Each row was made from one path, in order. Every step used is in the known rows, and no mark comes twice. Write each row's path.
Known rows:
soka/pigul/godob/buru: [ 3.13  3.73 -3.29  1.00 -0.36  2.05  1.13 -0.71 -0.98 -2.78  0.46 -3.08
  2.69  3.10  0.06 -3.67 -1.01 -0.31 -1.74 -1.06  0.54 -1.63  1.46 -1.92]
zezip/kose/modis: [ 2.74 -2.27  1.02 -0.97  0.11  1.66  2.61 -0.73 -0.53 -2.21  1.90 -3.43
 -0.30 -0.34  1.87 -3.22  1.62 -3.07  0.85 -3.07  2.94  2.14  0.02 -4.70]
zabam/buru/pefov: [ 4.13 -0.25  0.69  1.87  2.33  2.09 -0.73 -0.31  0.46 -1.15  2.10 -0.16
 -0.59  2.92  0.20  0.42  1.79  2.44  1.15 -1.95 -0.46  1.14  1.29 -1.93]
buru/zezip/kose/modis/pigul: [-0.91 -1.73  0.71  0.42  1.86  0.60  1.52 -0.73  0.86 -3.68  1.57 -4.45
 -2.63 -1.56  2.74 -2.87  0.81 -0.24  3.11 -4.08  1.58  3.92 -1.21 -1.51]
pigul/modis: [ 2.16  0.68 -1.37 -0.06  0.23  2.52 -0.97 -0.80  1.74 -3.82  0.41  0.13
  1.43  0.71  1.47 -1.26  2.51 -2.75 -0.60 -1.67  0.82  0.39 -0.59 -6.29]
modis/pigul/godob/buru: [ 3.13  2.49 -4.32 -0.25  1.65  1.73 -0.67  1.81  2.39 -3.36 -0.99 -3.50
  2.29  2.18 -0.48 -3.06 -0.91  1.80  0.41 -2.64  0.48 -2.93  0.52 -2.92]
soka/pigul/godob/buru/zezip: [ 1.99  3.52 -2.93  1.41  0.22  1.56  1.20 -0.96 -1.02 -3.34  0.54 -3.54
  1.73  2.53  0.54 -3.64 -1.26 -0.09 -1.11 -1.58  0.31 -0.73  1.08 -1.07]
zezip/buru: [ 2.68 -1.57  1.02  0.86  1.05  2.65  0.97  1.23  0.54 -1.64  0.76 -1.22
 -1.78  1.86 -2.25 -0.60  1.28 -2.27  1.06 -0.56  1.99  1.01 -1.37 -3.47]
pigul/godob/buru/zezip/kose: [ 2.60  1.11 -0.60 -0.14  2.35  0.84  1.26 -0.14 -1.30 -5.18  0.28 -4.12
 -1.46  1.52 -0.05 -3.97 -1.73 -2.86  0.02 -3.89  0.46 -0.21  1.02 -2.72]
zabam/buru/zezip/kose/modis/pigul: [ 2.67 -0.06  0.99  2.50  2.86  0.15  0.87  0.68 -1.62 -0.93  1.00 -2.87
 -1.14  0.40  3.10 -1.27  2.16  2.30  2.09 -4.77  0.65  2.14 -0.31 -1.60]
kose/modis: [ 3.55 -0.89 -1.34 -0.34  4.03  1.06  0.85 -2.72  1.84 -0.80  0.63 -0.32
  1.62  0.89  0.30 -1.95  0.78 -1.35  0.97 -0.85  1.18 -0.82  0.95 -3.86]
sode/pigul/godob/buru/zezip/kose/modis: [ 1.84 -0.84 -1.95 -0.22  2.51  1.44  1.09  1.41 -1.19 -4.20  0.91 -3.66
  0.88 -0.01 -0.53 -3.96 -1.25 -4.29 -0.78 -4.14  0.02  0.82  3.58 -4.38]
zabam/buru: [ 5.15  0.97 -0.07  2.95  2.98  1.10 -0.06  0.43 -1.38  0.06  1.03 -0.41
  0.98  1.63  0.27 -0.44  1.82  2.20  0.22 -2.89  0.19 -0.20  0.96 -2.84]
modis/pigul: [ 1.75  0.99 -3.71  0.52  1.13  2.08 -1.14  1.39  3.88 -2.06  0.25 -2.45
  2.23  0.55 -0.23 -1.74  0.59  3.60  1.38 -1.97  0.96 -0.93 -0.52 -2.63]
sode/buru/zezip/kose: [ 1.14 -1.19  0.86 -0.02  1.78  0.46  1.94  1.68  1.72 -5.54  3.12 -4.75
 -5.19  0.20 -1.83 -0.89  0.18 -1.56 -0.60 -2.99  1.15  5.10  1.38 -2.78]
pefov/buru: [ 3.64 -0.26 -1.29  1.56  3.39  2.56  0.15 -0.35  1.85 -4.39  2.48 -0.10
  0.39  1.11 -2.86 -0.96  1.75  0.13  1.31 -0.79  1.16 -2.05  1.37 -3.57]
sode/buru/zabam: [ 3.17  0.42  0.19 -0.29  2.18  1.42  0.16  0.39  4.02 -5.13  1.52 -2.77
 -1.80  2.45 -3.89 -0.77 -0.24 -0.61  0.50 -2.54  0.02  3.32  3.46 -3.19]
godob/buru/zezip/kose/modis/pigul: [ 1.74  0.36  1.55  0.63  2.31  1.72  2.30  1.81  0.39 -3.89  1.06 -4.78
 -3.88  0.02 -2.28 -1.64  0.03  0.41  2.23 -3.25  1.85  0.00  0.56 -1.93]
godob/pigul: [ 2.51 -1.12 -1.20  0.96  1.04  3.28  0.56 -0.42  3.69 -1.31  1.47 -1.56
  2.90 -1.19 -2.44 -2.96  0.37 -1.23 -1.62 -2.21  0.89 -1.40  1.14 -3.90]
kose/zezip: [ 2.50 -1.26 -1.52  0.47  5.80  2.15  0.16 -0.96 -0.20 -0.99 -0.31 -0.85
 -1.09 -0.93 -0.28 -2.23  1.07 -0.92 -0.61 -1.65  2.42  0.35  0.37 -1.45]
pigul/soka: [ 3.76  1.59 -0.93  1.83  2.15  2.05  0.94  0.31  1.90 -3.39  4.06 -1.09
  0.81 -0.38  0.87 -3.71 -0.68  0.51  1.28 -4.36 -0.30 -0.36  1.68 -3.88]
modis/pigul/godob: [ 2.36  1.79 -5.17 -0.32  1.46  1.36 -1.32  0.58  2.87 -3.06 -0.75 -2.89
  3.41  1.74  1.46 -3.45 -0.58  1.73  0.48 -2.77  0.26 -1.57 -0.17 -3.00]
buru/zezip: [-0.81 -0.77 -0.05  1.96  3.39  0.78  0.18 -1.51  1.47 -3.86  1.76 -2.44
 -2.50 -1.29  0.22 -1.80 -0.15  0.87  2.42 -2.90  0.21  3.15 -0.57 -0.60]

Which path is each row?
[ 2.05 -1.15  2.31  0.81  0.68  2.94  0.08  0.00  1.84 -2.76 -0.31 -1.46
 -1.48  2.54 -2.33 -1.20  0.91 -1.98  3.55 -2.03  1.23  2.42 -0.36 -2.54] : zezip/buru/zabam
[ 2.66 -2.16  0.01  0.39  5.19  2.67  0.81  0.47 -0.82 -0.53 -0.92 -0.95
 -2.69  0.25 -0.98 -1.54  1.73 -2.64 -0.19 -0.97  3.15  0.85 -0.85 -1.69] : kose/zezip/buru
[ 1.27 -0.56 -0.35  2.21  4.44  1.77  0.28 -0.86  1.91 -5.55  2.56 -0.94
 -1.85 -0.06 -1.82 -0.99  1.44  0.65  2.70 -1.69  0.61 -0.13  0.69 -1.82] : pefov/buru/zezip
[ 2.89  0.76 -3.14 -0.94  4.49  0.46  0.36 -1.08  2.45 -2.12 -1.01 -2.23
  1.66  1.74  1.28 -2.88 -0.25  0.02  1.74 -2.15  0.60 -2.14  0.71 -2.85] : kose/modis/pigul/godob/buru/zezip
[ 2.18  0.98  1.67  0.94  2.32  1.76  2.66  2.16  0.55 -4.35  1.96 -4.82
 -3.86 -0.22 -1.59 -2.32 -0.35  0.52  2.52 -4.20  1.41 -0.30  0.95 -2.21] : godob/buru/zezip/kose/modis/pigul/soka
[ 1.58 -0.53 -0.06  1.44  3.49  1.69  1.48  0.35  1.89 -5.71  3.20 -2.44
 -1.67 -0.43  0.73 -2.48  1.80  0.34  3.49 -3.57  1.18  0.09  0.64 -2.66] : pefov/buru/zezip/kose/modis/pigul/soka
[ 2.94  0.40  0.42  2.17  3.07 -0.23  0.71  0.27 -2.03 -1.37  0.41 -3.00
 -0.52  0.94  4.05 -2.08  1.62  1.28  1.72 -5.16  0.31  1.87 -0.16 -1.76] : zabam/buru/zezip/kose/modis/pigul/godob
[ 1.39 -0.80 -0.85  0.74  3.55  1.23  0.94 -0.45  1.28 -5.77  1.81 -2.65
 -1.12  0.31  0.90 -2.63  1.62 -0.66  2.78 -2.98  1.24 -0.07  0.35 -2.60] : pefov/buru/zezip/kose/modis/pigul/godob
[ 2.78  2.29 -3.45  1.16  1.28  2.22 -0.36  2.15  4.12 -2.84  1.99 -2.38
  2.34  0.11  1.17 -3.22 -0.12  3.88  1.90 -3.86  0.10 -1.47  0.40 -3.12] : modis/pigul/soka
[ 3.00  0.84 -0.66 -0.57  3.02  0.60  1.53 -0.72 -1.26 -4.67 -0.01 -3.83
 -1.08  1.71  0.45 -4.13 -1.63 -3.31  0.20 -3.69  0.58 -0.64  1.24 -2.95] : pigul/godob/buru/zezip/kose/modis
[ 1.89  1.75 -3.05 -0.26  1.12  1.42 -0.05  2.02  1.68 -4.23 -0.56 -4.82
  0.62  1.31  0.77 -3.52 -0.72  1.26  1.12 -3.80  0.81 -1.13 -0.12 -2.38] : modis/pigul/godob/buru/zezip/kose
[ 2.32 -1.92  0.94  0.25  5.01  2.85  0.23 -0.39  0.06 -1.29 -1.62 -1.13
 -2.37  0.73 -0.99 -1.89  1.42 -2.42  1.53 -2.02  2.66  1.83 -0.18 -1.00] : kose/zezip/buru/zabam
[ 1.98 -0.61 -4.00  0.20  2.12  1.70 -0.60  0.71 -0.13 -3.50  1.02 -1.93
  3.42  0.15 -0.39 -3.84 -1.21 -3.50 -1.57 -3.24 -0.63  0.74  3.42 -4.63] : sode/pigul/godob
[ 3.23 -0.75 -0.25 -1.56  0.03  1.61  2.29  0.75 -0.10 -2.81  0.65 -4.60
  0.16  0.74  1.78 -3.88  0.88 -2.19  0.81 -3.63  2.73  0.21  0.20 -4.54] : zezip/kose/modis/pigul/godob/buru
[ 2.21  2.98 -4.23  0.97 -0.59  1.71  0.47 -1.89 -0.49 -2.50  0.61 -2.48
  3.93  2.52  2.00 -4.09 -0.70 -0.39 -1.72 -1.17  0.34 -0.29  0.77 -1.95] : soka/pigul/godob
[ 1.92 -3.07  0.53 -0.44  4.73  3.31  0.31 -0.07  0.48 -1.34 -0.21 -0.77
 -3.91  1.22 -1.14 -0.95  1.72 -2.39  0.49 -0.27  2.71  1.79 -0.50 -1.01] : kose/zezip/buru/pefov
